Each row was made from one walk, in order. Every step used is in the known rows, and no mark comes twice. Write each row's walk.
In the rows, zero is written as 128.
Known rows:
e/a/v/f/j/g: [134 136 124 111 143 134 132 106 165 145 143 142 104 139 155 130 142  85
  91 137 131 144  59 123 156  85 107 147 127 181 101  69 130  87 169 187
 116]
t/g/j/f/e/k: [ 74 147 147 105 156 139 190 140 137 138 139  98 103 119 159 147 124  74
  52 122 184 155 114 154 129 115  98 148 156 185  97  66 127  93 144 109
  94]
m/h: [132 132 140  71 138 106 200 104 101 122 157 145 101 122 190 121 140 100
  97 108 123 165 110 158  90  93 115 173 111 148 133  97 144 116 163 119
 123]
t/g/j: [113 130 145 114 155 126 163 144 116 125 160 136 140  91 186 118 128 100
 103 136 116 174 135 154 121  88 154 147 135 177 106  83 163 121 150 108
  92]
t/g/r/f: [125  94 142 129 136 103 182 108 120 115 171 132 109 110 219 131  98 107
 102 138 111 139 127 126 114 111 154 154 168 174 117 103 197 115 190 124
 102]
a/v/f/j/g: [145 141 136 100 142 139 140 140 134 162 133 136  95 135 170 127 143  92
  86 121 123 129  50 108 159  92 118 152 142 162 118  53 149  94 155 172
 136]
r/g: [128 140 149  80 152 111 192 109 103 124 177 158 115 104 185 133 135 115
 110 112 113 163  99 137  96 102 126 180 114 180 122 106 166 120 199 151
 132]
f/j: [110 130 138  83 158  92 166 128  95 126 163 119  87 136 178 121 151 120
 100 113 122 133 111 144 116  73 119 153 119 171  99  67 154 111 169 137
 126]
v/f/j: [130 132 136  75 148 108 170 125 102 125 144 126  84 133 160 133 142 120
  85 110 118 117  84 128 134  84 123 148 128 171 114  61 142 118 178 158
 114]
r/g/j/f: [107 135 153  82 154 137 209 162 135 150 167 131 113 103 171 146 125 110
  70 105 103 187 110 145 117  98 142 164 151 188 114  96 150 145 173 140
 124]
j/g/r: [132 105 139 112 165 117 153 154 121 140 159 129  91 116 192 125 121  91
 113 128  83 145 128 118 115 105 143 149 125 165 142  80 176 111 164 151
 110]
y/k: [117 142 152 100 169 111 183 138  99 113 157 129 104 103 164 103 131 111
 108 124 110 152 112 140  98  96 142 176 111 156 128 103 151 121 157 151
  97]
a/v/f/b: [128 166 141  60  98 115 152 120 125 134 129 124 108 108 197 113 124 113
 104 122 143 129  61 128 149 114 115 163 135 150 120  69 178 110 140 159
 139]
a/b/f/e: [117 173 161  86 138 103 160 102  99 122 139 140  90 144 179 116 121 118
 117 112 141 163 108 125 113 112 105 156 158 154 108 101 149  85 115 135
 171]
m/j: [114 141 134  61 147  96 160 118  98 132 156 144 106 117 198 132 131 109
 105 122 103 170 119 134  94  76 108 170 115 160 128 103 160 101 154 132
 106]
e/a/v/f/b: [117 164 131  69  96 114 153  93 157 122 141 128 122 110 180 113 125 107
 101 133 155 139  69 146 142 105  98 165 122 168 102  89 166  96 155 169
 111]
a/b/f/j/g: [129 149 147 124 162 120 158 137 106 152 135 117  80 150 177 116 124  93
 103 119  78 166  99 111 144  76 122 164 160 170 115 111 141  95 119 138
 166]
r/g/j: [113 138 146  87 146 133 183 157 109 140 184 161 128  90 170 132 129 119
  95 104 118 191 115 142 103  85 147 165 132 187 102 107 160 141 172 156
 112]
j/g/r/f: [135  87 132 128 163 119 183 133 128 143 168 122  91 122 197 130  96 104
  93 105  90 138 110 109 115 111 146 164 159 167 131 104 181 123 184 151
 118]
e/a/v/f/h: [133 138 131  75 102 122 138  85 166 119 170 152 111 108 170 117 143 111
  96 146 164 143  76 133 129 119 109 164 128 167  94  66 132  85 149 176
 122]
b/f/e/a: [108 144 143  90 162 106 175  94 132 126 161 135 102 152 162 131 121 108
 118 119 132 153 123 157  92  87  94 142 127 174  91 102 114  75 156 145
 155]
g/r/f/b/a: [108 122 132 108 103  96 207 130 103 119 161  77  67 116 222 120  73 122
  96 116 120 120 133 143 108  96 137 158 166 153  91 117 207 124 142 142
 137]
f/b/a/v: [112 178 142  78  95 111 172 125 110 128 147  93  97 103 220 111 113 110
 120 125 153 145 106 157 118 102 105 162 127 141  85  83 198  92 107 147
 158]
v/f/e/k: [107 153 139  67 142 127 182 102 113 113 130 126  89 127 141 140 127  96
  78 100 191 126  66 122 116 113  85 154 112 167 125  70 129  91 182 165
  99]
v/f: [144 135 144  76 150 114 176 117 110 116 141 141 111 104 171 128 131 117
 109 109 117 142  90 130 127 100 128 153 112 157 139  81 152 120 180 151
 107]
t/g/j/f/b: [ 92 146 139 107 130 119 190 166 134 149 134  75 114 100 199 116 115  94
  64 132 101 146 123 167 145 100 131 157 171 175 108  80 165 117 123  85
 118]
r/f: [126 115 138  92 148  96 203 108 112 120 174 132 109 113 185 125 115 116
  96  96 126 143  93 140 106 104 129 170 147 163 112 112 173 122 195 137
 137]
g/j/f/b/a: [ 87 157 136  95 127 124 213 185 121 147 139  57  83  95 191 127  99 104
  77 111 107 154 139 173 123  87 120 153 156 151  88  82 160 124 101 113
 145]
m/r/g/j/f: [ 99 129 160  79 136 125 179 130 128 148 172 134  90 116 202 152 118 112
  75 115 105 176 119 132 111  88 135 165 153 181 138 103 146 147 177 157
 113]
r/g/j/f/e: [ 94 144 149  76 151 136 192 161 129 164 158 139  93 118 158 151 123 112
  54 100 138 164 106 142  97 108 119 159 168 189 102  67 133 120 160 151
 134]
e/a/b/f: [122 158 155 101 141 100 170  72 132 105 154 140 109 129 181 111 111  99
 132 129 101 202 125 147 119  95 117 165 133 171 103 139 153 102 146 136
 140]
j/f/e/a/v: [102 152 146  80 144 111 155  90 171 144 148 128  97 139 175 142 136 105
  85 132 175 146  91 153 115 126  77 150 133 171  84  48 137  69 153 142
 144]

Which walk is each row?
[142 151 133 120 130 150 158 137 132 153 129 111  82 125 177 131 128  88
  93 127 130 130  73 117 146  84 118 143 133 151 102  57 150  87 131 177
 142] | b/a/v/f/j/g
[146 149 154  71 121 130 149 111 127 129 144 154 124 108 182 127 132 115
 115 124 149 154  60 120 134 111 125 148 118 154 126  64 166 108 165 162
 120] | a/v/f
[121 111 126  94 151 119 137 150 116 150 148 135  86 120 207 136 112  84
  98 130  67 162 129 101 111  84 125 157 120 160 149  90 172  99 150 150
  96] | m/j/g/r
[110  87 135  97 147  91 176 135 104 131 174 119  66 142 190 136 114 120
  80 112 119 118 113 123 116  88 143 154 170 174  91  78 183 127 180 152
 112] | g/r/f/j
[124 168 133  82 109 112 203 122 102 112 123  86  90  98 188 121 107 113
 105 110 113 121 109 147 119  92 114 155 123 145 116  99 166 113 131 147
 129] | v/f/b/a
[115 150 135 134 157 108 158 104 137 140 145 122  85 150 163 120 118  80
 105 129  85 172 113 130 137  74 105 165 154 185  93 125 135  84 132 150
 149] | e/a/b/f/j/g
[115 156 153  85 142 120 148  92 148 141 158 154 107 153 174 128 121 115
 120 131 167 167 101 150 110  96  95 146 131 169  83  81 133  61 138 160
 166] | b/f/e/a/v
[134 100 130 108 152 129 147 158 117 147 137 124  65 136 167 133 123 103
  80 129  81 108 101 102 147  86 141 142 139 171 134  54 155 119 168 169
 100] | v/f/j/g/r
[104 128 125  55 137 103 172 133 125 149 157 101  72 123 192 131 135 104
  63 131 103 149 123 125 105 106  92 175 151 161 129  77 128  86 126 108
 146] | m/j/f/h
[122 109 124 126 165 110 189 138 123 154 163 115  78 140 176 130 125 101
  74  96  99 121  80 125 124  78 120 167 170 176 104  93 149 107 180 144
 148] | r/f/j/g
[100 168 142  79 130  83 144  60 135 100 152 151  98 119 172 117 127  95
 106 128 163 160 110 140  99 123  83 163 138 179  85  91 145  83 149 156
 112] | f/e/a/b
[117 103 132 118 165 112 140 165 112 152 165 118  68 141 185 127 131  99
  94 128  81 121 125 118 130  82 132 148 137 175 111  60 163 106 160 157
 117] | f/j/g/r
[110  88 138 126 143 103 164 119 114 127 170 115  83 139 210 133 111 111
  84 136 117 112 126 127 124  91 150 152 186 187  95  81 185 113 182 127
 102] | t/g/r/f/j
[119 168 138  82 117 100 146  51 141  97 132 161 103 114 152 124 122 103
  95 125 161 145  86 126 121 131  87 158 134 171 100  88 134  95 153 172
 100] | v/f/e/a/b
[ 89 144 137  71 139 114 199 179 125 154 141  80  96 106 182 120 119 101
  68 109 106 144 117 163 133  92 121 161 159 167 106  80 161 132 128 109
 132] | g/j/f/b
[ 93 164 127  70 120 105 209 140 111 144 126  57  68 115 216 134  99  97
  76 125  91 143 132 151 107  78  84 171 147 148 121 101 161  88 106 107
 147] | m/j/f/b/a
[107 123 136 108 136 133 174 162 144 150 164  92 110  97 187 118 132  97
  67 139 124 151 135 152 123 117 139 157 179 175 100  64 127 101 124  81
 132] | t/g/j/f/h
[124  84 131 117 121 102 172 108 125 120 189 117  91 112 219 118 106 111
  88 140 129 112 127 121 110 129 153 165 190 175 104  86 170 102 160 115
 120] | t/g/r/f/h
[110 179 149  83 107 119 197 137 128 142 132  63  87 115 218 123 105  98
  92 128 139 147 103 156 131 113 101 162 144 139  93  71 175  93 101 123
 173] | j/f/b/a/v
[ 85 144 145  78 137 133 146 129 175 159 157 135 111 122 161 133 133  98
  68 125 185 171 110 160 123 111  99 137 152 177  64  42 140  89 126 155
 123] | g/j/f/e/a/v
[108 129 151  85 164 120 187 170 132 149 153 111 111 106 167 130 128 107
  76 114 105 175 129 155 119  94 135 151 145 164 111  68 150 131 144 117
 117] | g/j/f
[119 134 123  89 160 114 159 130 110 152 150 137 104 120 190 127 126  88
  94 116  73 169 108 115 108  77 105 172 119 164 149 109 147  87 155 138
 123] | m/j/g
[126 102 141 124 177 127 158 174 110 161 152 110  57 160 181 132 118  98
 103 127  62 138 133 117 130  68 150 140 149 172 119  79 148  97 144 146
 144] | b/f/j/g/r
[ 89 106 137  83 138 112 186 111 108 113 167 121  72 144 174 147  97 108
  71  99 191 126 104 123 103 118 106 162 149 172  94  86 174  98 188 163
  97] | g/r/f/e/k
[104 168 137  87 118  96 199 129  96 115 147  78  87 106 206 112 106 108
 114 115 117 132 127 163 107  90 108 164 125 148  99 106 177 106 126 126
 147] | f/b/a
[104 103 125 116 151 127 190 122 120 136 158 120  67 146 172 146  93  88
  64  99 168 125  92 103 114 117 104 160 160 177 112  96 165  91 175 172
 113] | j/g/r/f/e/k
[113 125 136  79 145  96 194 106 111 131 166 139  92 128 179 132 114 118
  82  92 156 118  89 136  92 112 105 163 163 165 100  88 152  97 177 140
 147] | r/f/e
[108 105 132 116 111  95 183 120 116 122 163  99  99 112 233 118  84 112
  90 136 112 113 120 139 129 114 145 169 183 175 108 108 209 118 160 118
 114] | t/g/r/f/b
[ 88 161 140  96 119 138 229 182 127 147 152  77  89  92 193 135 100 107
  71 111 100 166 123 162 115  90 126 173 160 173  92 106 164 134 124 137
 144] | r/g/j/f/b/a
[ 91 105 137 117 136 117 185  88 120 112 162 117  87 137 192 144  91  97
  73 126 187 124 107 124 110 125 111 156 165 185 100  91 171  85 183 135
  92] | t/g/r/f/e/k
[105  94 119 127 153 108 166 103 157 135 173 138  78 138 175 141  94  99
  79 119 131 120 116 121 102 110 112 154 166 183  98  96 152  90 185 170
 115] | j/g/r/f/e/a
